Each row was made from one walk, in order. Every step used is in the known rows, and no mark comes twice. Write each row's walk.
Known rows
P-J-L-H-S-R: [ 23  12  13 -10   4 -15 -37  13 -14 -21  45  -3  -2 -38 -11 -56   3   0
  28  19 -13 -32  -3  12 -21 -55  12 -32 -11  29  57  25 -10 -36  -3 -36]
T-Z-P: [ -8  36  43 -11  -1  11 -59   5   2  19  17  20  21  27  19  -2 -24  41
 -11   4  15 -12  25   1 -18  21 -26 -35  13 -14  28  13  -3  -1  -5   7]
S-H-L-P: [ 17   1  30   1   3 -11 -37  44 -28  17  16 -14   6   6 -39  19 -21 -35
  20   1   9  37   7 -11  -7 -34   3   5  11  30  16  -7 -28  26 -24  14]
C-H-L-J: [ 13   0  13  23  -1  -9 -41  18 -49  11   0 -31  -8 -31 -52   2  -9 -29
   0   4 -19  60  21  46 -24 -20  36  26  15  59   6  10 -30  10 -22   6]
S-H-L-J: [ 18  11  33   2  -9  -7 -55  39 -37  18  17 -13   3  -4 -42   8 -31 -45
   4  11   2  52  16   2 -14 -14  20   6   2  49   8  -8 -33  15 -30  17]
T-Z-P-L: [ -7  24  44 -20   2  16 -62   4   4  14  41  20  35  12  25  -6 -18  47
 -14   1   9 -14  22   8 -14 -10 -29 -34  13  -5  34  -2  -1  -8   2   5]
X-S-L-J-P-Z: [ -5  36   4  47 -46 -20  -5  42   4  25 -13  -7 -25 -35   2 -15 -32  26
  12  24  14  27 -18  24 -29   8  12 -26 -32  54  -9   8 -41  21 -24 -13]
X-S-L-C: [ 16  26  -6  49 -33 -16   4  16  -2  19 -34 -36  -9 -63  -6 -31 -19  19
  15   6   6  40 -43   4  -7 -24   3 -27   1  31  -6   4 -28  -2 -13   5]
X-S-H-L: [ 13  22  33  48 -30 -24 -25  28  -4  17  -3 -33   1 -47 -18  -9 -33 -19
   4 -19   7  41 -27  -3  11 -23  21  -3 -14  18  12 -24 -38   3 -29  22]
H-L-S-R: [  3  30  -3  18 -30 -30 -53  -5 -18   9   6   2  11 -29 -30  10 -22 -18
  -4   1  -6  21 -24  19 -13  -5 -11 -23   4  42   1  14 -26 -27 -39 -20]
P-L-C-H: [ 17 -42  15   0  12  15  -8   2 -20  -6  23 -45  21 -60 -20 -24  24   6
   9   2 -17  24  -6  22   1 -83   9  -5  25  28  22   1   0   0   7   8]
R-S-L: [  6  63   2  11 -26 -28  -1  27  -6   2 -27 -17 -22 -24 -18 -11 -30  -2
 -21 -33 -19  21 -26 -11   0   7 -25 -23   7  15 -13  34  -7 -17 -34 -14]
J-L: [ -8  -2  -3  -8 -20   4  -5  47 -12  -9  27   5 -15 -18  -5 -24  -2   7
   6   3  -6  -2   1  16 -12 -27  -6  -6   1  18  12  10   3 -29  13  -4]
P-Z: [-16   2  32   3  -8   3  -7  26  12   6  -5   7  17  28   4   8   8  10
  18  17  12 -15   4  -3   0  15  -5 -26 -13   4   7   5 -13  14 -24 -14]
T-Z-P-L-S-H: [ -3  29  61 -26  -9   6 -86  12  -1  23  44  24  42  -7  18  -4 -25  33
 -19  -4  16 -14  15   4 -20 -10 -16 -49   1   5  34   1  -2 -13 -14  17]
R-S-L-J-P: [ -1  59  -8   8 -32 -21  -9  45  -9   5 -13 -15 -41 -19 -24 -11 -34   6
 -19  -4 -18  26  -4   8 -25  11 -15 -25  -8  43 -11  45  -8   5 -33 -16]
T-Z: [ -3  18  26   5  -6   7 -24  11   1  18  -9  13  12  21  -9   4   0  12
  -5   9   5 -18   7  -1 -17   2 -17 -31  12  11  23   0  -3  -1 -15   7]
L-C-H-S-R: [ 11 -10  17  23  17  -7 -21  -2 -26   2 -13 -61  -6 -57 -45 -25  13  -8
  25  13 -15  13  -9  13 -18 -54  20 -30  34  23  23  52  -3 -16 -20  -2]
L-H: [ 16  -8  28   4  23   3   2  32  -9  -3   3 -20   6 -17 -14 -25  24   1
   7  14   1 -15  -1  -3 -25 -27  -2 -36   3   1  -8 -15 -11  -5   5  12]
H-L-J: [  5  11  -8  11 -15   4 -43  27 -32  10   6  -5  -2   5 -38  12 -18 -20
  -3  24 -12  47  19  37 -24  -1   1  11  -3  61  -5   1 -32  12 -26 -10]
C-H-S: [ -4  14  12  18  18 -14 -26   6 -20   8   6 -32 -11 -43 -29  -1  11 -11
   2 -16 -14  14  15  28 -16 -30  24  -1  10  13  11  41   1 -16 -13  -1]
S-R: [  9  10  13  14 -10 -28   1 -32   1  -8   1  -2  -1 -16  -7 -17 -15 -10
  11   4   3 -16 -30 -22   1   5  11 -11  22   4  11   5  -9 -31 -14 -19]
Z-P-J: [ 10  18  13 -33   6   1 -62 -35   1  -5  45  16  21   5  44 -22 -33  35
   8   1   6   0  28   7   2  12   6   1 -15 -15  39  16  -2  16  13 -17]
J-L-H-S: [ -5   9  17  -4   7   8 -19  77 -16  -7  35 -15 -16 -35 -24 -36  19  10
   9   9  -9 -20   4  22 -40 -57 -19 -48  -4  19   6  24  -2 -42   5  -3]
X-S: [ -1  11   4  44 -26  -9  13   2  17   4 -21 -22  -8 -42  10 -14 -11  14
  -2  -8   2   3 -32  11   6  -3  20  -4 -27  -2   1 -14 -15  -5 -15   9]
H-S-L-J-P: [-11  55 -25   2  -3 -13 -42  36 -16  23  21   9 -33 -18 -24   3 -20   9
   3  20   4  26  20  26 -46 -11 -19 -28  -6  54  -7  59 -13   0 -14 -24]
P-Z-T: [-13  24  33   5 -12   8 -22  44  15   8  15  19  15  47   1   0  -3  20
  17  35  13  -9  24  -7  -3  33  -9 -43   6   1  16  18  -3   2 -26  -8]
C-H-S-L-J-P: [ -2  34  -4  14   6 -22 -39  29 -34  23  19 -21 -35 -46 -41  -7 -10  -6
   7   3  -7  43  25  38 -44 -33  23 -10   9  53   4  60 -14   2  -6 -10]
L-P-Z-T: [-13   6  17   0   3  12  -1  52  14   6   5  14  10  60  -6  23  10  24
  34  46  15 -24  21   6 -24  11   0 -27   0  13  18  22  -4  26 -30 -10]
J-P-L-S-H: [ -9 -13  13 -19  -8  -3 -34  26   6   8  66  12  -3 -42   4  -2  -3  19
  -4   2   9   3   7   9 -17 -55 -10 -26 -25  24  20   6   6  18   9  -3]
S-L: [ 14  35 -14   2 -12 -23  -9   9 -16  20  -1   9  -5 -11  -8  -7 -24  -2
   6  -4   6  32  -9 -11 -12  -1 -16 -11  21  32 -11  10 -18  -5   7 -11]
H-S: [-16  31  -8   2  13  -2 -23  10   1   6  12  -3  -8  -8 -12  10   5   1
  -1  -4  -5  -5   9  13 -13 -13 -15 -21  -8  -1   2  39   7 -18 -20 -11]
T-Z-P-J: [  6  32  38 -19   3   8 -72 -14   2  14  27  26  27  24  27 -14 -29  40
   0  10  11 -21  29   3 -15  11  -9 -30  -1  -5  55  12  -4  10  -5  -8]
C-H-S-R: [  2  22  21  24  10 -30 -28 -15 -22   1  10 -35 -11 -51 -34 -13   0 -22
   8 -17 -12   5  -6  13 -14 -29  31  -6  22  13  19  44  -6 -35 -22  -9]
P-J-L-H: [ 27  -8  11 -18   1   1 -23  25 -14 -19  39  -1   1 -28   0 -56   7   4
  22  18 -11 -18   7  15 -18 -50  14 -17 -17  31  49   2  -8  -9  14 -19]
C-H-L-J-P: [  5  -4   9  21  -3  -7 -43  27 -45  13  16 -32 -22 -33 -51   0  -9 -18
   4   8 -15  59  31  46 -31 -32  26  20   7  62  12  22 -29  27 -11   0]

Which walk is each row?
[-13  -5  -9  -2  -9  14 -15  27  -8   4  19   7 -34   2 -10   1  -9  11
   3  43   1  11  29  31 -40   1  13  -2 -24  45  -2  18  -5  34  -4  -8] => L-J-P
[ 10  41  -6  47 -38 -28   5   9   5  20 -21 -15 -10 -52   3 -19 -29  12
   2 -12  10  31 -41   3  -1  -3   7 -10 -10  24 -11  -8 -28 -10 -12   1] => X-S-L
[  6  37   1  16   5 -22 -40  19 -41  19   2 -23 -22 -49 -40  -6  -8 -17
   2  -3 -12  40  16  37 -38 -21  30  -3  15  51   0  47 -16 -13 -16  -5] => C-H-S-L-J
[ 12   4  14 -35  -3  16 -64   2  -9  -9  51   1  12 -14  33 -44 -28  44
  20  15   0   5  25  19  -8 -21   1 -16  -7   3  52  29   0   3  21 -18] => Z-P-J-L-C
[ -6  34  49 -14 -17  -2 -73 -13   4  13  38  27  39  -9  18  -8 -25  43
 -15   3  12 -29  -3   9 -20  -1 -21 -53   9   4  31   8  -3 -31 -17  -3] => T-Z-P-L-S-R
[ -2  15  25   4   3  -9 -18  63 -16 -11  37 -17 -15 -43 -28 -46   8   2
  14  12  -9 -28 -11  12 -39 -55 -13 -52   6  22  13  27  -7 -58  -4 -11] => J-L-H-S-R
[ 17  59  20  14 -12 -26   0  46 -10  -1 -24 -30 -18 -34 -26 -27 -14  -4
 -17 -24 -19  13 -24 -14 -16 -10 -26 -48  10  16 -17  26 -12 -21 -28  -6] => R-S-L-H
[  8  23  35 -23  -6  22 -75  14 -10   9  29  11  21   9  18 -33 -23  49
  14  25   5 -16  26  13 -23 -17 -15 -47   8  13  67  26  -2   2   3  -4] => T-Z-P-J-L-C
[-20   8  13  -2 -17  16 -29  58   2   9  30  19 -23  32 -10   1 -12  25
  14  62  10   4  45  27 -43  26  11 -27 -21  45   9  30  -9  34 -19 -13] => L-J-P-Z-T
[-13 -19  -5 -15   6   8  -9  14  10  -2  65   6 -10 -20  10  -3   2  30
   0   4   3   6  14   9  -7 -57 -26  -7 -10  12  21   5   6  24  26 -14] => J-P-L
[  2  18  59 -18  12  20 -61  21  -1  12  41  11  39   6  17 -21 -10  47
 -12   5  11 -21  19   5 -26 -22 -30 -52  14  -4  30  -9  -7 -11   3  11] => T-Z-P-L-H
[  5  16  25   9  33   1 -17  39  -7   2  13 -24   1 -22 -21 -17  28   2
   4  10  -5 -21   5   7 -34 -37 -14 -53  -8   1  -7  16  -9 -20 -11   3] => L-H-S
[  5  10  46   3 -12  -7 -61  63 -27  23  30  -4  -3   8 -37  10 -29 -29
  18  25  11  44  27   0 -21 -16   9 -14 -10  55  18   7 -39  40 -33   5] => S-H-L-J-P-Z
[ 22  37  12  50 -24 -26  10  28   0  17 -20 -29  -8 -61  -5 -34 -15  14
   7  -4   8  20 -41   2 -20 -19   5 -36  -8  24 -16 -16 -36 -13  -8   7] => X-S-L-H
[ -4  59 -22   4   3 -22 -31  17 -11  21  11   5 -13 -19 -19   2 -14  -2
   4  -5   2  19   1   5 -21 -12 -28 -30   9  23  -6  50  -8 -22 -13 -19] => H-S-L
[ -3   5  23 -31   5  11 -47 -11   4  -4  66  11  31  -9  39 -11 -24  45
 -12 -13   7   8  17  11   4 -15 -16  -6   0 -16  12  -2   1  -6  20  -3] => Z-P-L
[ -5 -34  -3 -15  10  18  -8  23   4  -3  50 -19  -7 -31   0 -12  13  34
  11  22   1  12  12   9 -11 -78 -29 -21   1  21  26  19   6  31  24 -13] => J-P-L-C
[  6  49 -27  -6  12 -21 -31   9 -10  16  15   8 -10  -6 -14   8  -8   3
  24  11   3   4   5  18 -34 -29 -14 -17  -5  42  18  51  -9   2 -18 -34] => H-S-L-P-J
[-11  -8  12  -9  29   7 -18  39   4  -1  70 -12  -9 -36  -5 -16  22  28
   2   8   1  -8  18  14 -26 -81 -33 -40 -12  14  16  18   2  12  17 -14] => J-P-L-H-S
[  6  12  22  -8 -20 -20 -43  16  -8  14   6   8  11 -35  -9   5  -8 -20
  -7  -6  12  -1 -11   3 -15   2  23 -32 -25  17  -3   7  -1 -12 -27  17] => L-S-H
[ 17  29  -4   5  20 -27 -35   3 -33  14  10 -23 -11 -39 -32  -5  -1 -12
  21  -6  -9  22  13  29 -31 -45  30   2   9  45  29  54 -13   4 -13 -20] => C-H-S-L-P-J
[  9   0  28   1  25  -6 -20   8  -4 -12  48 -20  22 -48 -17 -29  21   6
   0   0  -6 -23 -17   2 -20 -76 -18 -41   8  11   9   0  -7 -42  -9 -13] => P-L-H-S-R
[ -2  21   3   8 -30 -29 -24 -24   2  -1  -3  13   7 -39  -7  -4 -10  -6
  -5   6   1 -26 -37   8 -15  16  16 -36 -11  19  -5  16  -2 -41 -33 -13] => L-S-R
[  9  30  44   4 -16 -21 -12  35   0  -5 -15 -30 -13 -21 -21  -9 -25 -26
 -19 -35 -15   4 -14 -26  13   0   4 -20  -7  -9   9  21   2  -7 -44  14] => R-S-H
[ 10   4  45   1   0 -11 -41  57 -21  19  16 -10  16  21 -35  25 -14 -32
  29  10  15  27   8 -14  -8 -30  -1  -6   4  34  21   0 -35  35 -36   8] => S-H-L-P-Z
[-27  -4  16   0  -3   4  -9  39  19   9  28   9 -14  20  10   8   0  28
  21  24  17  -9  25  -1 -12 -10 -23 -30 -18  10  17  26  -7  46   1 -22] => J-P-Z
[ -4  50 -25   1  12 -17 -20  28 -11  22   9   2 -15  -4 -22  17  -6   6
  15   7   7   8   1  16 -36 -23 -26 -25   6  33  -4  47  -6  -6 -18 -22] => H-S-L-P
[ -8  13   1  -1 -43 -21 -26  25  -9  -8  23  13  -9 -47  -9 -27 -13   4
   4   9  -4 -23 -27  22 -24 -16   6 -32  -7  30  10  23   2 -60 -12 -16] => J-L-S-R
[  4  -4  23  -6  30   8 -16  25  -3  -8  47 -18  22 -43 -10 -19  30  12
  -6  -3  -9 -15  -4  13 -20 -75 -21 -38  -3  14   5  -6  -2 -27   1  -4] => P-L-H-S
[ -9  39   4  14   4 -25 -23 -15   2  -1  11  -6  -9 -21 -17  -3 -10  -6
   7   1  -3 -20 -16  -2 -10 -11  -7 -29   7   1  14  44  -2 -43 -28 -26] => H-S-R
[-19   2  13 -13 -19  14  -5  91  -1  -3  32  14 -10  34 -11  -6   4  27
  31  40   6 -22  16  20 -32 -17  -8 -27   0  28  24  26   2  -8 -10 -11] => J-L-P-Z-T
[ 10  41  39  12 -24 -17 -39  52 -20   0 -11 -33 -14 -17 -45   1 -34 -38
 -22 -21 -23  34  -4  -1  -1  -2   3 -10  -9  32   5  20 -20   1 -63   9] => R-S-H-L-J
[ 20  36  30   2 -12 -21 -34  36 -15  -6  -2 -32  -7  -9 -36   2 -27 -35
  -2 -23 -19  16  -7  -8   6 -25  -1  -5 -11  23  35  23 -13  16 -57  -5] => R-S-H-L-P-J
[ -9 -11  -8 -11 -11  12   9  62 -10  -7  23   2 -18   3 -12  -7   5  16
  21  19  -1 -19   2  25 -29 -40  -4   1  -2  25  16  15   4  -8   7  -3] => J-L-P
[  2   0   6  -6 -21 -16 -26 -25   3  -8  34  12  27 -55   2 -10   0   5
 -11  -4  -4 -20 -36  16  -6 -34   2 -23  -9  25   7  -5   3 -45 -17 -18] => P-L-S-R
[-15 -13  19   0   7   9  14  37  10   3  -8   5   9  46  -1  30  18  17
  32  32  17 -31   6  10 -21  -4  -1 -13 -14  15   9   9 -10  36 -26 -12] => L-P-Z
[  7 -11  23  -3  -2   8  -5  71 -17 -11  28 -12 -11 -29 -18 -43  13  10
   9  12  -5 -14   1  15 -33 -51  -9 -34   3  19   7  -2  -5 -32  15   5] => J-L-H
[ 14  35 -19   2 -20 -17 -21  21 -27  20  -7  12 -12  -7 -18  -8 -29  -3
   2  23   5  40   2  15 -35  15   7  -3  10  63 -23  11 -25   1  -8  -8] => S-L-J
[-25  12  21  -3  -9   6 -22  53  21  11  42  18 -14  38   6   3  -8  36
  22  38  16  -3  39  -5 -13   6 -24 -44  -6   6  28  36   2  37  -4 -19] => J-P-Z-T
[ 11  10  36  41 -26 -19  -4  17   8  12 -11 -27  -3 -51   3 -17 -23 -10
   2 -16  12  13 -30 -11  11 -12  35  -5 -24  -1  10 -23 -21   1 -21  26] => X-S-H
[ 11  22  27 -46 -15  -6 -90   4  -8  -1  66  23  17 -22  35 -35 -41  27
   7  -1   7   1  23  16 -12  -5  20 -18 -25   6  48  24  -4  -8  10  -6] => Z-P-J-L-S-H
[  5  20  18  55 -37 -34  17 -21  19  -4 -20 -25  -8 -53   5 -24 -24   6
   6  -6   4 -11 -57  -8   7  -1  28  -7  -9   1   8 -11 -22 -30 -28  -6] => X-S-R
[ 10  20  48   1  -3  -9 -53  65 -19  20  28  -4  13  32 -38  18 -25 -26
  29  21  16  30  22 -15 -12 -16  -4 -19  15  31  28   6 -28  27 -37  10] => S-H-L-P-Z-T
